(in the rows, 128 means zero)
Known rows, with every way that one mark hangs from another:
q_796[q_53[q_466[q_513] q_487]]: [161 145 122 106 136 106 132 107  98 155 168  58 144 171 129 136 116 200
 133 138 115 154 174 200  80 139 127 161 157  78  96 112 147 144 123 131
 122  89 181  82 136 180 123 104 124 196 163 143 143 150 117 152  91 154]
q_53[q_105 q_466 q_487 q_796]: [162 138 130  96 123 134  98 114 111 177 158  86 154 170 157 150 137 177
 130 103 116 124 208 203  88 182 171 161 145  72  69  74  97 166  79 114
 143  81 189  80 137 140 140 132  96 172 126 119 155 145 147 155 103 170]
q_513[q_466 q_633 q_912[q_53[q_105]]]: [185 132 175 131  92 143 117  81 119 151 149 115 191  79 144 145 150 162
  92 150 112 140 184 163  75 124 152 147 146 147  80 100 134 147 146 106
 159 140 156 126 124 133 107 152  91 181 151  87 127 201  95 152 142 140]
q_487[q_53]: [150 170 137 101 125 123 116  88  89 127 166  70 146 127 140 142 106 197
 119 105 105 154 166 178 128 119 128 130 137 105 112 123 143 134 137  95
 115 127 137 115 119 157 133 104 134 157 145 108 131 151 107 127 122 122]
q_466[q_407[q_507 q_912[q_53]] q_513]: [160 151 125  88 140  95 110 109 101 145 141  55 176  99 171 166 149 212
 136 154 104 125 188 196 106 132 115 159 146  99 124 125 181 147 100 152
 136 121 201 101 105 171 115  94 132 188 113 108 144 174 105 126  95 109]
q_407[q_466[q_37] q_507]: [100 140 133 116 126 125 142 117  95 155 166  75 153 121 152 146 136 169
 108 122 109 125 187 183 118 140 148 124 137 116  97 113 180 111 128  96
 133 111 133 123 114 145 125  88 143 142 134 116 147 147 125 113 111 116]
q_37[q_466[q_407[q_912[q_513[q_633]]]]]: [138 152 144 112 111 119  99 113 110 147 147  65 136 101 145 157 140 188
 128 140 100 148 202 150 134 167 133 145 129 103  71 122 147 133 127  89
 131 106 157 116 140 158  94  68 102 175 113  89 136 167 108 129  88 106]
q_912[q_53[q_466] q_407 q_513]: [167 170 125 126 132 119 142  96 124 143 164  88 153 159 150 160 150 170
 122 129  81 159 171 219  93 140 136 164 161  93 121 107 166 117 117 112
 123  77 159  95 122 147 100 120 106 157 148 128 142 191 122 141 114 147]
q_105[q_53[q_796]]: [153 152 134  93 124 133 107 102  98 158 144  72 141 137 149 150 127 200
 140 103  98 140 185 185 116 164 141 139 140  95  91 103 125 154  96 108
 119  95 166  99 121 150 149 110 126 143 123 119 136 160 131 134 113 151]
q_466[q_37 q_407[q_507] q_513[q_912]]: [152 133 133 116 131 116 144 118 107 154 120  84 150  72 132 120 132 191
 119 165 129 103 187 163 108 133 114 147 144  87 116 128 195 136 131 106
 139 121 176 128 117 173 143  83 120 157 152 135 142 174 133 129  93  94]
q_105[q_53[q_466]]: [147 151 125  90 125 139 115 108 102 159 149  70 151 154 143 147 126 211
 137 106  92 154 182 186 105 175 149 135 140  98  86  92 128 149 104 117
 113  94 162  89 125 161 153 103 125 154 129 120 128 158 124 131 110 150]
q_466[q_37 q_407[q_912] q_513]: [158 142 128 101 126  97 126 114  81 149 127  50 153 100 155 135 122 210
 130 144 132 132 206 166 112 178 126 138 136 102 121 137 170 158 127 102
 124 114 195 123 119 169 137  75 144 168 135 123 126 161 136 128  85 118]
q_53[q_466[q_37 q_407] q_487 q_796]: [143 117 117 110 137 126 122 116 102 182 126  71 137 146 139 143 112 196
 119 122 114 109 225 199  93 207 151 156 155  65  84 107 128 167  82 102
 150  64 209  72 146 160 163  98 111 161 153 146 145 152 171 148  76 169]
q_796[q_53[q_105 q_466[q_407[q_507]] q_487]]: [141 127 133 101 133 122 107 113 100 168 158  78 176 139 157 172 143 192
 122 125 104 120 210 203 103 141 146 163 151  92  60  87 134 143  97 144
 149  81 177  76 126 172 143 106 122 187 135 119 153 140 122 151  94 129]
q_633[q_513[q_466[q_37] q_912[q_53[q_487]]]]: [173 128 154 138 108 136 149  85 124 171 168  89 172 100 165 144 117 158
  56 154 110 128 192 173  51 154 142 169 141 111  91 121 163 155 142 110
 168 106 175  93 125 174 114 131 116 181 183 132 123 186 125 133 119 142]
q_633[q_513[q_912]]: [168 153 142 127 109 131 124 109 122 146 172 108 141 100 138 132 119 177
  96 133 131 129 146 157 106 135 118 141 129  99  92 121 167 145 145  87
 131 126 135 116 110 163  91 111 106 156 144 109 121 157 112 124 130 114]
q_513[q_633]: [144 150 144 124 116 127 118  98 102 131 154  93 144 112 140 134 120 180
 118 134 117 140 173 160 116 144 129 128 141 113  89 112 139 144 130  94
 127 125 128 133 114 144 115 108 114 160 133 109 130 169 106 134 129 137]
q_633[q_513[q_466 q_912]]: [166 155 146 140 113 135 134 100 119 165 167 110 153  84 146 131 116 182
  94 146 122 137 154 148  90 142 123 132 127 120  71 123 156 154 153  93
 137 139 127 115 100 154  98 124 105 164 160 111 112 167 114 130 131 111]
q_407[q_466 q_507]: [111 151 126 108 134 121 125 121 103 151 179  88 150 127 152 148 139 175
 125 121 113 130 166 192 125 118 134 123 130 112  89 107 165 119 120 108
 132 116 123 120 105 140 108  96 126 153 114 103 144 143 106 112 122 109]
q_466[q_513]: [169 167 128 107 130 110 123 108 101 137 152  73 144 130 142 117 126 194
 138 142 121 144 159 177 108 138 123 133 142  92 123 119 159 141 133 107
 109 127 155 130 105 157 110 102 125 169 136 113 141 166 119 139 114 125]
q_912[q_53[q_105 q_796]]: [185 151 147 107 117 136  89  88 112 145 159  84 165 134 156 162 161 159
 119 117  98 131 190 211  98 139 161 159 150 102 119  96 132 142 106 111
 130 104 186 104 126 132 117 146 116 165 123  94 159 174 129 153 124 166]
q_507[q_407[q_466[q_37] q_912]]: [ 99 137 123 117 128 106 148 116  55 157 177  63 131 122 156 164 127 170
 114  96 141 176 197 185 115 185 147 140 112 136  89 120 171 143 130  85
 146 109 158 115 123 143 129  84 119 154 118 108 126 163 133 101 121 125]
q_513[q_466[q_37 q_407] q_633]: [139 130 152 139 112 138 141  91  95 161 117  82 168  72 146 129 113 195
 102 152 111 128 212 146 108 182 129 123 144 136  81 126 145 154 136  94
 141 123 148 136 115 143 144 102 132 164 161 113 116 189 134 147 107 135]
q_487[q_53[q_466]]: [147 162 128 102 129 131 117  99  97 141 165  67 145 147 128 144 108 212
 126 101  97 157 166 187 119 137 135 139 145  92  98 111 140 141 120 102
 102 113 149  92 131 159 142 101 127 161 153 111 133 145 117 134 109 141]
q_407[q_466 q_507 q_912[q_53[q_487] q_513]]: [125 145 129  93 141 103 115 108 106 150 198  76 166 154 181 185 151 150
 115 136  93 134 197 215  88 115 146 161 131 103  82 106 153 128 108 135
 170  78 169  89 134 166  87  87 126 182 114 101 160 156  86  95 114 111]
q_796[q_53[q_466[q_407[q_912]]]]: [140 136 130 108 125 108 109 118  87 155 157  70 144 133 129 167 120 225
 138 126 121 151 182 192 117 157 134 142 152 110  80 130 160 150 119 116
 127  98 183  84 132 177 125  86 129 181 148 113 121 136 113 134  85 137]
q_796[q_53[q_487]]: [147 149 137 111 129 112 128  99  95 137 182  84 145 154 141 145 107 169
 105 126 124 145 175 191 101 116 139 146 153  99  91 116 144 135 143 112
 142  98 151 105 131 179 118 108 133 174 153 129 136 142 101 135 113 137]
q_407[q_466[q_513[q_912[q_53[q_796]]]] q_507]: [154 135 129 108 135 113 123 118 118 161 167  85 149 111 129 146 155 171
 127 144 108 136 153 213  84  95 116 168 152  90 119 112 191 124 114 123
 140 110 188  93 132 142  94 115 101 174 136 117 164 179 112 135 110 129]
q_487[q_53[q_466 q_796]]: [148 155 124  99 138 132 103 100  99 153 155  66 128 150 120 149 114 220
 136  99  92 149 167 201 114 152 135 147 152  78  94 115 130 153  96 101
 104 102 170  75 135 148 147 113 120 158 155 119 144 148 134 143  97 159]
q_37[q_466[q_513[q_633 q_912]]]: [163 148 143 122 107 123 131 111 133 149 147  79 131  95 115 112 132 181
 122 154 118 159 156 143 105 132 121 152 144  93 105 114 169 126 152  85
 114 138 153 126 141 154 101 101  74 177 139 107 138 178 106 146 104 122]

Rows:
[145 130 123 119 127 136 117 117 100 174 120  70 131 130 120 141 120 208
 126 123 107 116 208 192 107 199 143 140 156  75  97 117 150 153  91  91
 125  79 198  87 139 153 158  99 118 150 153 130 139 162 172 152  78 166] | q_53[q_466[q_37 q_407] q_796]
[155 134 119  89 132 137  98 113 105 175 120  67 143 138 136 157 123 226
 151 101  89 136 198 195 113 201 138 148 153  86  81 101 115 165  74 123
 120  72 194  70 128 149 160 104 116 153 126 123 133 165 147 146  89 158] | q_105[q_53[q_466[q_407] q_796]]
[183 133 163 131 102 122 130  83 125 145 147 116 165  92 146 156 159 151
 100 127 116 145 174 189 102 131 135 179 162 113 107  86 151 144 114  99
 146 106 172 111 124 119 106 162  71 161 133 111 141 196 117 162 132 163] | q_513[q_633 q_912[q_53[q_105 q_796] q_407]]
[149 133 118  79 133 134 108 109 108 180 147  66 143 176 149 156 119 204
 137 100  94 142 200 200  88 194 153 160 147  70  68  81 101 173  70 128
 134  65 188  60 140 160 163 111 110 163 130 134 141 147 137 141  97 174] | q_105[q_53[q_466 q_487 q_796]]
[170 146 132 112 118 128 122 102  96 158 139  57 167 142 149 127 152 197
 130 126 108 138 201 174  89 183 161 147 140  90 109  92 152 143 115 102
 105 108 180 117 124 147 145 115 133 167 145 119 145 166 156 155 101 157] | q_53[q_105 q_466[q_37 q_513]]
[155 138 118 109 136 128 100 122 107 169 133  89 129 135 123 145 123 212
 144 123 113 125 188 197 115 180 132 138 159  80  88 111 132 158  87 103
 125  88 187  79 129 142 136 106 105 162 133 119 138 157 152 150  88 154] | q_53[q_466[q_407] q_796]
[138 137 127 122 122 138 125 114 101 168 144  73 123 145 124 139 131 195
 126 118 105 125 197 193  95 184 160 143 154  79  97 109 147 147 102  89
 111  86 179  91 139 147 157 107 121 144 160 136 144 156 166 142  90 174] | q_53[q_466[q_37] q_796]
[169 145 147 134 126 143 123  85 107 164 130  71 157 109 145 152 143 175
 105 152  78 121 224 201  78 161 142 148 156 106 107 138 149 140 121 107
 145  75 195  99 141 148 124 110 141 161 176 121 147 213 151 152  96 144] | q_912[q_53[q_796] q_513[q_466[q_37 q_407]]]
[199 148 133 111 125 113 126 107 116 133 137  91 159 101 129 124 132 179
 118 161 125 131 165 191  91 119 105 152 159  98 142 133 184 138 139 114
 138 116 198 109 127 161  98 111 100 183 146 108 142 192 111 147 104 123] | q_466[q_407 q_513[q_912[q_53]]]
[169 167 144 104 123 117 101  94 102 127 177  77 151 142 158 168 148 169
 123 135  99 142 186 196  97 124 146 145 136 108 111 127 153 135 131 106
 137  99 168 108 137 168  92  96 130 170 128  96 144 176  96 113 120 126] | q_407[q_912[q_53 q_513]]
[153 142 124  81 130 127 109 100 101 162 149  74 147 151 161 150 115 186
 127 105 104 137 199 195  99 175 146 156 143  81  80  90 101 169  88 123
 142  80 180  86 128 160 154 109 115 159 123 131 142 152 127 133 110 158] | q_105[q_53[q_487 q_796]]
[142 146 137  99 130 117 100 103 105 153 169  73 147 122 161 183 154 196
 127 132  96 120 184 209 103 129 148 158 145  99  98 111 162 154  87 136
 140 115 193  90 121 161 129 114 121 166 118 114 150 157 115 115 107 137] | q_407[q_507 q_912[q_53[q_796]]]
[100 145 136 108 125 117 123 119  86 155 179  67 146 123 163 166 150 170
 120 129 103 131 203 176 113 141 147 134 114 110  80 116 176 118 131  90
 139  99 141 122 127 156 115  63 149 147 128 110 147 150 118  91 105  98] | q_407[q_466[q_37] q_507 q_912[q_513]]
[194 140 132 100 132 109 123 101 124 152 155  88 145 135 133 134 128 161
 116 152 126 126 173 208  65 122 128 178 160  67 124 114 151 159 114 123
 153  96 214  88 148 166 104 129  91 188 152 132 156 180 121 148 103 157] | q_466[q_513[q_912[q_53[q_487 q_796]]]]
[160 145 150 104 117 117 115  96  95 139 181  86 163 153 154 155 127 158
 105 116 124 138 193 188 102 124 158 154 144 107  82  99 126 134 139 113
 145  94 152 112 128 165 122 123 128 176 141 110 147 141 105 146 120 142] | q_796[q_53[q_105 q_487]]
[106 140 122 132 128 119 160 114  66 151 171  73 127 127 145 145 125 158
 107  98 129 170 191 187 119 176 140 131 125 128  99 119 177 122 133  78
 138 104 138 117 122 130 126  90 117 146 133 115 137 176 139 120 126 132] | q_507[q_407[q_466[q_37]]]
[113 168 129 121 138 109 154 111 111 148 178  95 148 133 165 154 150 156
 126 124  97 148 171 197 129 112 117 139 133 108  94 100 179 100 128 104
 141  90 107 123  94 135  90  92 116 140 121 119 148 165 110 110 119  92] | q_912[q_407[q_466 q_507] q_513]
[126 127 111 100 144  97 125 108  73 165 194  70 135 158 168 190 130 159
 118  96 125 175 195 231  91 170 142 178 130 113  86 105 143 160  86 124
 175  80 204  63 144 139 109 115  88 186 107 109 148 171 120 118 121 158] | q_507[q_407[q_466 q_912[q_53[q_487 q_796]]]]
[160 160 140 138 118 111 155 105 127 150 168 114 143  93 154 134 119 170
  92 126 129 149 142 162 116 137 103 151 137 105 101 116 179 140 144  86
 130 120 123 114  89 153  93 123  90 147 142 129 112 162 117 122 131 112] | q_633[q_513[q_912[q_407]]]
[145 138 136 117 121 123 127 119 130 154 128  76 145  61 123 127 141 195
 123 165 114 128 171 143 125 127 105 155 148  88  88 113 181 132 128 112
 131 133 160 124 126 164 111  84  78 179 127 113 145 180 106 144  91  92] | q_37[q_466[q_407[q_507] q_513[q_633 q_912]]]
[144 149 162 148 108 144 139  80 100 150 144  82 154  98 145 131 134 174
 106 153  93 134 209 144  92 158 145 125 136 124  69 128 142 136 150  84
 133 110 126 146 121 147 125  96 138 156 173 116 129 202 126 138 120 127] | q_912[q_513[q_466[q_37] q_633]]
[168 127 141 113 122 103 120  90  91 134 126  43 172  84 157 152 135 204
 118 154 112 141 211 170  97 173 116 163 153 112 129 131 180 157 117 119
 133 113 212 116 132 160 126  93 138 190 138 115 137 197 122 143  93 144] | q_466[q_37 q_407[q_912[q_53]] q_513[q_633]]
[123 132 142 130 122 106 163 101 126 151 169 117 169  88 145 164 149 152
  96 139 110 154 154 193 111  98 111 159 158 131 105  98 198 109 128 110
 161 118 133 116 109 131  93 129  81 162 132 116 137 185  86 123 131 121] | q_513[q_633 q_912[q_53 q_407[q_466 q_507]]]
[153 142 155 147 101 140 150  97 115 169 156  96 154  80 145 125 112 182
  77 146 117 129 177 141  82 161 136 132 127 122  83 131 167 149 156  80
 137 133 140 120 105 161 124 114 122 155 178 125 111 175 138 128 121 119] | q_633[q_513[q_466[q_37] q_912]]
[163 138 129 125 120 123 146 116 110 162 138  79 138 121 109 108 129 192
 121 143 127 134 174 170  77 156 140 148 148  82 113 119 179 142 135  85
 114 114 180 108 145 166 140 101 106 163 171 135 138 171 142 138  94 142] | q_53[q_466[q_37 q_513[q_912]]]
[178 162 130  90 129 123 102  94  94 146 158  46 169 140 145 138 134 220
 144 107  94 159 176 183 103 149 141 154 138  90 109  97 135 144 115 117
  92 124 171  98 120 145 136 115 129 180 139 106 148 159 121 155 106 139] | q_487[q_53[q_105 q_466[q_513]]]
[153 128 114  85 136 121 128 104 102 185 131  35 149 161 152 138 122 214
 140 114  92 140 213 192  70 211 151 175 147  56  94  86 123 171  75 128
 116  65 218  68 145 164 181 101 131 170 152 160 150 167 163 153  77 180] | q_105[q_53[q_466[q_37 q_513] q_487 q_796]]
[128 138 119 129 128 113 172 120  73 156 160  83 124 103 124 117 129 158
 118 123 145 170 172 174  96 154 120 148 123 115 110 124 194 125 150  83
 140 115 164 121 130 142 119  93  97 161 145 120 139 187 135 123 121 120] | q_507[q_407[q_466[q_37 q_513[q_912]]]]
[177 138 130 116 128 120 107  91 117 152 138  62 151 137 128 145 146 211
 142 140  83 145 174 203  77 160 125 172 167  77 110 106 148 157  85 134
 108  95 202  82 142 136 118 128 107 188 151 124 154 198 128 170 101 188] | q_912[q_53[q_466[q_513[q_633]] q_796]]
[154 129 138  82 124 104  88 102  98 166 187  69 175 159 181 184 146 151
 120 107 122 145 211 225  87 155 170 171 135 109  90  84 124 154  95 120
 173  84 206  73 143 129 100 136 111 188 102  86 153 144 113 128 114 165] | q_407[q_466 q_912[q_53[q_105 q_487 q_796]]]
[161 143 130  95 119 131 106 111 110 163 164  92 168 164 162 148 134 169
 121 110 117 131 204 193  89 171 170 149 141  87  71  75 108 154 104 115
 145  92 169  95 133 145 132 122 106 172 125 108 143 140 127 144 114 151] | q_53[q_105 q_466 q_487]
[179 137 118  79 142  88 101 102 103 160 140  55 157 130 167 161 127 197
 136 142 118 130 205 211  85 164 124 179 154  76 120 119 143 178  85 142
 154  86 243  75 135 167 114 107 114 203 123 121 150 166 124 145  83 152] | q_466[q_407[q_912[q_53[q_487 q_796]]] q_513]
